Each row was made from one walk, in order. Every step used is in the known rows, and no mark comes twice. Write each row's walk.
Known rows:
J-X: [ 1.195 -0.619  0.278 -3.592 -0.176 -0.790 -0.894 -2.479 -1.827 -0.595
 -1.113  1.011  1.197  0.481 -0.395 -0.189 -2.239  0.249  1.723 -0.316
 -1.298  0.538 -0.604  0.438  2.602]
H-V-X: [ 1.331  0.870 -0.240 -0.175  0.927  3.599 -0.467 -0.329 -1.220 -2.064
 -0.809 -0.226 -1.227  1.419 -0.002 -1.486  1.195  1.278  1.288  1.568
  1.707 -0.123 -1.518  1.396  1.907]
H-J: [ 2.665 -2.356 -1.085 -0.461 -0.225 -1.675 -2.852  0.618 -0.764  0.366
 -0.253 -0.190  1.641 -1.547  0.106 -1.616 -1.182  0.499  0.611 -2.024
 -0.947 -0.642 -0.052  0.274  1.889]
X-A: [ 2.139 -1.415 -0.486 -1.907  0.614 -0.629 -3.444 -1.352  0.276 -0.900
  0.179 -0.343 -0.268  0.461  0.921 -1.188 -1.410 -0.113  4.720  1.202
 -0.362 -0.121 -1.021 -1.302 -0.833]
J-X-V: [ 1.389 -0.718  0.599 -3.139 -0.968 -0.682  2.117 -2.611 -1.840 -1.375
 -0.758  0.603  1.059  0.537  0.192 -0.506 -2.476 -0.113  3.764 -0.275
 -0.541  0.470 -0.891  0.741  3.088]
X-J: [-0.156 -2.192 -1.083  0.115  0.482 -0.472 -5.860  0.656 -1.127 -0.603
 -0.093 -0.426 -0.395 -0.028  0.701 -1.276 -1.231 -0.162  0.165  1.151
 -0.662 -0.167 -0.354  0.094  2.650]
X-V: [ 1.160 -1.115  0.100 -0.275 -0.889  0.072  2.453 -1.048 -1.034 -1.309
 -0.080 -0.533  0.040  0.270  0.587 -1.448 -0.976 -0.079  4.097 -0.001
  1.017 -0.250 -0.666  0.753  1.387]
M-H-J-X: [ 2.835 -2.386 -1.894 -1.069 -0.163 -1.575 -1.798 -3.709  0.867 -2.061
  0.893  0.339  2.439 -0.887 -1.211 -1.305 -0.817  1.530  2.288 -2.728
 -1.059 -1.014  0.660  1.224  4.696]
M-H-V: [ 1.643  0.161 -1.134  0.427  1.715  3.073 -0.404 -5.042  1.428 -3.515
  3.041 -0.140 -0.316  0.342 -1.068 -2.142  0.176  1.558  3.073  0.344
  1.859 -1.409  1.868  2.055  2.922]
V-X-A-P-M-H: [ 2.957 -1.858 -2.097 -0.658 -0.522 -1.197 -3.228 -0.650 -0.841 -0.396
 -1.921 -0.698  0.496  1.814  0.051 -1.608  2.927  1.811  5.332  1.085
  0.406  0.056 -5.194 -0.965  0.775]
A-P-V-X: [ 1.888 -1.417 -0.042 -2.198  1.279 -1.485 -1.761  0.145 -2.029  3.437
 -2.095  0.216  0.908  0.636  0.412 -1.759  1.440  1.360  4.892  2.176
  0.891 -0.610 -1.226  0.759  1.717]
A-H-J-X: [ 3.405 -2.570 -0.350 -2.862  0.027 -1.769 -2.128 -0.782 -2.419 -1.993
  0.255 -0.054  2.703 -1.151 -1.577 -1.561 -3.005 -0.386  2.955 -1.650
 -1.470 -0.440  0.060 -0.485  1.651]
X-A-P-M-H: [ 3.438 -1.701 -1.464 -1.486  0.666 -1.481 -3.941 -3.237 -0.322  0.562
  1.506 -0.570  0.636  0.457  0.442 -2.485  0.081  0.626  6.689  1.534
  0.432 -0.483 -2.355 -1.472 -0.902]
V-X: [ 1.009 -1.130 -0.973 -0.337 -0.942 -0.271 -0.991  1.375 -1.609 -1.003
 -3.751 -0.078  0.046  1.577 -0.361 -0.376  2.297  1.506  0.989 -0.120
 -0.005  0.441 -3.687  0.522  1.896]
J-X-A-P-M-H-V: [ 3.285 -0.259 -0.553 -3.866  1.191  0.183 -2.611 -5.197 -0.930 -0.649
  2.051  0.331  0.991  0.860  0.116 -1.796 -1.895  0.629  6.047  1.697
  0.014 -0.097 -1.257 -0.561  1.639]
H-V: [ 1.345  1.043  0.327 -0.721  1.805  3.663 -0.781 -2.246 -0.719 -1.580
  1.927 -0.068 -1.148  0.246  0.066 -1.984 -1.129  0.398  1.565  1.594
  1.750 -0.578  1.231  1.306  1.036]
P-A: [ 2.416 -1.087  0.178  0.804 -0.413  0.163 -1.394 -0.902 -2.535 -0.234
  0.723 -0.960  0.650  0.038 -0.889 -1.021 -1.837  0.253  3.245 -1.056
 -0.287 -0.614  1.718 -1.739 -1.297]
J-X-A-P: [ 2.510 -0.885  0.125 -4.924  0.754 -1.635 -3.078 -3.205 -1.332  1.003
 -0.443  1.110  0.865  0.573  1.014 -0.986 -2.569  0.084  5.730  1.298
 -1.244  0.131 -0.822 -2.084  1.631]
H-J-X-A: [ 3.661 -2.418 -0.807 -3.267 -0.262 -2.474 -3.782 -0.973 -0.634 -0.140
 -0.404  0.199  2.101 -1.071  0.642 -1.041 -2.804  0.056  2.836 -1.480
 -2.229 -0.048 -0.606 -0.886  2.222]
A-H-V-X-J: [ 1.504 -0.956 -0.374 -0.460  1.321  2.826 -2.851  0.273 -2.268 -3.859
  0.455 -0.897 -0.593  0.880 -1.122 -2.111 -0.416  0.061  2.694  1.993
  1.167 -0.407 -0.898  0.271  1.498]
M-H-V-X: [ 1.582 -0.054 -1.551  0.776  1.007  3.015 -0.179 -3.448  1.028 -3.852
  0.990 -0.215 -0.525  1.316 -1.168 -1.744  2.031  2.227  2.731  0.332
  1.873 -1.097 -0.274  2.104  3.567]
H-V-X-J: [ 0.595  0.046 -0.739  0.394  1.110  3.517 -3.304  0.647 -1.318 -2.242
 -0.401 -0.546 -1.708  1.317  0.474 -1.665  0.803  0.975  0.361  2.370
  1.329 -0.080 -1.384  1.133  3.126]
A-P-J-X-V: [ 0.728  0.810  0.470 -4.399 -0.020 -1.057 -0.091 -1.823 -2.247  1.729
  0.089  0.480  1.429  0.018  0.826 -1.811 -2.987  0.325  5.450  0.068
 -0.177 -0.670 -0.954 -0.287  3.080]
P-M-X-A-H: [ 3.420 -2.455 -1.608 -0.626  0.147 -0.894 -2.936  1.187 -3.576 -1.979
  0.143 -2.359  1.047  0.289 -0.777 -1.557 -0.063 -0.094  4.079  0.477
  0.049 -0.514 -5.635  0.831 -4.063]
H-V-X-A-P-M: [ 2.922  0.535 -0.681 -0.864  1.129  2.791 -2.334 -0.781 -1.649 -0.768
  0.171 -0.744 -1.049  1.586  0.643 -2.380  1.295  1.035  4.010  2.981
  1.816  0.059 -3.293 -0.084  0.089]

Which walk is each row?
[ 2.482 -2.054 -0.965 -1.496 -0.366 -0.542 -2.576  1.075 -1.224 -2.667
 -2.525 -0.717  0.145  1.746 -0.377 -0.922  1.128  0.606  4.957  0.928
 -0.269  0.175 -3.887 -1.426 -0.252]  V-X-A-H
[ 1.819 -0.142 -0.365 -3.621  1.002 -1.016 -4.143 -1.179 -0.246  1.206
  0.857 -0.245  0.244  0.124  1.552 -2.153 -2.256  0.055  6.750  1.283
 -0.242 -0.872 -1.192 -2.130 -0.057]  X-A-P-J
[ 1.906 -1.573 -1.115 -1.081 -0.587 -0.661 -2.612  1.192 -0.494 -1.389
 -3.250 -0.396 -0.304  1.756  0.488 -0.566  1.631  1.109  3.603  0.842
 -0.325  0.390 -4.116 -0.899  0.600]  V-X-A
[ 2.993 -2.104 -1.704 -0.310 -0.064 -0.885 -2.994  1.242 -2.940 -0.880
 -0.388 -2.142  0.686  0.324 -0.023 -1.245  0.493  0.266  2.994  0.386
  0.001 -0.310 -5.811  1.221 -3.573]  P-M-X-A
[ 0.580  0.907  0.224 -4.718  0.451 -1.212 -2.002 -1.690 -2.204  2.234
  0.043  0.822  1.444  0.020  0.424 -1.628 -2.830  0.541  4.126 -0.017
 -0.623 -0.686 -0.796 -0.514  2.871]  A-P-J-X
[ 2.816 -1.206  0.014  1.242  0.559  2.527 -3.001  0.245 -3.562 -3.129
  1.472 -1.827  0.051  0.698 -1.525 -1.907 -1.737 -0.069  4.199  0.744
  0.509 -0.802  1.273 -1.828 -0.486]  P-A-H-V-X-J
[ 2.265 -1.040 -2.015  0.502  0.692  0.498 -3.870 -1.839 -2.047  0.524
  1.014 -0.771  0.301  0.919 -0.303 -2.988  1.886  1.548  3.015  1.884
  1.598 -0.501 -3.036  0.576  2.508]  A-P-M-H-V-X-J
[ 2.664 -1.278  0.492 -5.476  1.388 -2.007 -2.903 -3.148 -1.233  1.634
 -0.223  0.793  1.319  0.462  0.988 -1.163 -2.590  0.093  6.678  2.126
 -1.050 -0.045 -0.159 -0.758  1.416]  J-X-A-P-V
[ 3.470 -2.599 -0.116 -2.608 -0.489 -1.563 -0.120 -0.869 -2.398 -2.426
  0.218 -0.347  2.552 -1.078 -1.135 -1.601 -3.223 -0.613  4.288 -1.672
 -1.032 -0.508 -0.132 -0.222  1.977]  A-H-J-X-V
[ 1.845 -1.237  0.381 -2.641  1.996 -1.473 -1.987 -1.531 -1.675  3.773
 -0.019  0.368  1.049 -0.257  0.570 -2.245 -0.364  0.655  5.200  2.285
  0.900 -1.038  0.809  0.810  1.051]  A-P-V
[ 2.214 -0.299 -1.599  0.268  1.271  2.776 -1.246 -3.608  1.755 -4.246
  1.293 -0.375 -0.748  1.436 -0.610 -1.815  1.700  1.958  4.392  0.960
  1.702 -0.998 -0.613  1.253  2.810]  M-H-V-X-A
[ 2.056  0.550 -0.368 -0.860  1.182  3.415 -1.801 -0.684 -0.379 -2.482
 -0.266 -0.391 -1.547  1.566  0.703 -1.643  0.690  1.028  3.343  2.335
  1.484 -0.101 -1.826  0.214  0.898]  H-V-X-A
[ 0.015 -2.189 -1.602  0.434 -0.701 -0.453 -4.585  2.820 -1.672 -1.125
 -3.447 -0.567 -0.512  1.443  0.304 -0.693  1.771  1.037  0.009  0.790
 -0.526  0.452 -3.679  0.258  3.293]  V-X-J
[ 1.515 -0.596 -1.019 -2.437 -0.264 -1.045 -3.307  1.271 -0.988  0.326
 -2.752 -0.219  0.061  1.525  0.980 -1.362  0.980  1.258  5.265  0.982
 -0.231 -0.147 -4.286 -1.601  1.198]  V-X-A-P-J
[ 2.106 -0.236  0.006 -0.970  1.175  2.847 -0.455 -0.648 -2.241 -3.716
  0.390 -0.641 -0.201  1.014 -1.509 -1.924 -0.032  0.294  3.366  1.406
  1.440 -0.457 -0.941  0.417  0.532]  A-H-V-X
[ 3.367 -2.578 -1.949 -1.628  0.065 -1.826 -2.827 -3.974  1.580 -2.397
  1.223  0.174  2.110 -0.703 -0.620 -1.422 -1.267  1.229  3.983 -2.095
 -1.285 -0.961  0.382  0.377  3.898]  M-H-J-X-A
[ 1.433 -1.856 -0.116 -1.426  0.514 -0.929 -0.966  1.126 -1.127  0.330
 -2.816 -0.571  0.789  1.277 -0.373 -0.611  1.539  1.227  2.840  1.554
  0.354 -0.046 -1.927  3.201  1.291]  P-V-X
[ 2.435 -1.916 -1.248 -1.580  1.867 -0.898 -3.592  1.076 -1.973  0.628
 -1.045 -0.650 -0.051 -0.222  1.528 -1.506  0.063  0.714  6.082  0.895
  0.280 -1.908 -2.667 -1.442 -1.673]  M-X-A-P
[ 2.853 -2.119 -0.706 -2.606 -0.499 -2.209 -2.468 -0.676 -1.436  0.236
 -0.818  0.530  2.427 -1.208 -0.058 -0.947 -2.468  0.412  0.691 -2.260
 -2.008 -0.078 -0.099  0.314  3.288]  H-J-X
[ 2.632 -1.241 -0.407 -2.596  1.294 -1.231 -4.072 -1.864 -0.386  1.615
  0.337  0.259 -0.061  0.175  1.496 -2.080 -1.040  0.118  6.563  1.928
  0.120 -0.681 -0.678 -2.916 -0.455]  X-A-P
[ 2.678 -1.540  0.267 -4.787  0.428 -1.231 -2.419 -2.819 -1.488 -2.232
  0.016  0.323  1.249  0.618 -0.394 -0.714 -3.384 -0.543  5.657  0.764
 -1.519  0.295 -0.750 -1.466  0.541]  J-X-A-H
[ 2.613 -1.400 -1.278 -0.795  0.651 -1.251 -2.452  0.352 -4.150  2.567
 -0.418 -0.768  1.166 -0.120  0.112 -2.150  0.884  0.843  3.341  0.700
  0.714 -0.891 -4.106  0.108 -1.364]  A-P-M-X
[ 3.641 -0.646 -1.192 -1.375  1.568  0.530 -3.708 -3.848 -0.204 -0.101
  2.723 -0.656 -0.056  0.515  0.612 -3.059 -0.152  0.606  6.737  2.433
  1.354 -0.700 -1.566 -1.052 -0.719]  X-A-P-M-H-V
[-0.215  1.060  0.296 -4.699 -0.474 -0.468 -1.166 -1.168 -1.437 -1.008
  0.059  0.104  1.540  0.270 -0.369 -0.448 -3.760  0.219  1.851 -1.169
 -1.524 -0.007 -1.355  1.599  2.719]  P-J-X
[ 0.650 -2.693 -0.605 -0.806  0.730 -1.190 -3.667  2.194 -1.261  0.163
 -2.587 -0.945  0.380  1.194  0.205 -0.769  1.172  0.871  2.032  2.345
 -0.076  0.073 -1.976  3.005  2.331]  P-V-X-J
[ 4.422 -2.441  0.138 -0.777 -0.606 -1.106 -2.005 -0.755 -3.686 -1.597
  1.219 -1.070  2.649 -0.920 -1.972 -1.486 -3.706 -0.373  4.491 -2.319
 -1.531 -0.847  2.075 -2.341 -0.535]  P-A-H-J-X
[ 4.353 -2.437 -1.059 -3.313 -0.357 -3.047 -4.463 -0.997 -1.926  1.568
  0.035 -0.032  2.560 -1.084  0.626 -1.691 -2.272  0.167  3.477 -0.872
 -1.891  0.160 -2.179 -1.152  1.409]  H-J-X-A-P-M
[ 3.971 -2.882 -0.774 -2.127  0.649 -1.447 -4.311 -0.485 -0.374 -2.123
  0.967 -0.911  1.183 -0.710 -0.093 -2.079 -2.316 -0.649  5.747  0.002
 -0.886 -0.710 -0.438 -1.968 -1.161]  X-A-H-J
[ 1.242 -2.111 -0.495 -1.646  1.442 -1.611 -3.943  0.932 -2.066  3.208
 -2.008  0.005  0.538  0.683  0.850 -1.906  1.078  1.082  4.226  2.842
  0.503 -0.554 -1.336  0.668  2.606]  A-P-V-X-J
[ 2.439  0.640 -0.324 -1.238  1.654  2.993 -2.212 -0.954 -0.842 -0.902
 -0.189 -0.083 -1.478  1.446  1.114 -2.188  0.982  1.146  4.526  2.841
  1.798 -0.390 -1.569 -0.779  1.162]  H-V-X-A-P
[ 3.167 -1.283 -0.852 -3.975  0.272 -1.881 -2.958 -4.614 -1.053 -0.020
  0.787  0.480  1.546  0.727  0.057 -1.311 -1.566  0.568  5.924  0.910
 -0.926  0.159 -2.137 -1.098  1.464]  J-X-A-P-M-H
[ 2.808 -2.463 -1.684 -0.827 -0.603 -1.398  0.176 -3.819  0.878 -2.580
  1.031  0.097  2.309 -0.802 -0.776 -1.419 -0.965  1.304  3.667 -2.742
 -0.589 -1.050  0.494  1.491  5.104]  M-H-J-X-V
[ 3.818 -2.287 -0.790 -3.678  0.236 -2.816 -4.229 -1.189 -1.034  1.524
 -0.314  0.678  2.206 -1.234  1.027 -1.631 -2.699  0.290  3.988 -1.055
 -1.920 -0.372 -0.426 -1.793  2.531]  H-J-X-A-P
[ 2.615 -1.269 -1.507 -0.482  0.240 -1.261 -2.110 -3.308 -1.774  1.505
  1.237 -0.233  1.367  0.135 -0.797 -2.679  0.906  1.267  3.913  0.420
  1.050 -0.684 -2.085  0.315  0.791]  A-P-M-H
[ 3.195 -0.776 -2.034  0.692 -0.038  1.614 -1.791 -2.911 -0.349 -3.306
  1.574 -1.655  0.232  1.526 -1.186 -2.116  1.772  1.445  3.188  1.090
  1.385  0.159 -4.005  2.199  0.090]  P-M-H-V-X-A
[ 2.162 -0.998  0.122 -4.396  0.214 -1.110 -2.560 -2.807 -0.792 -1.046
 -0.377  0.674  0.756  0.761  0.495 -0.290 -2.757 -0.067  4.361  0.610
 -1.575  0.506 -1.047 -0.994  1.256]  J-X-A
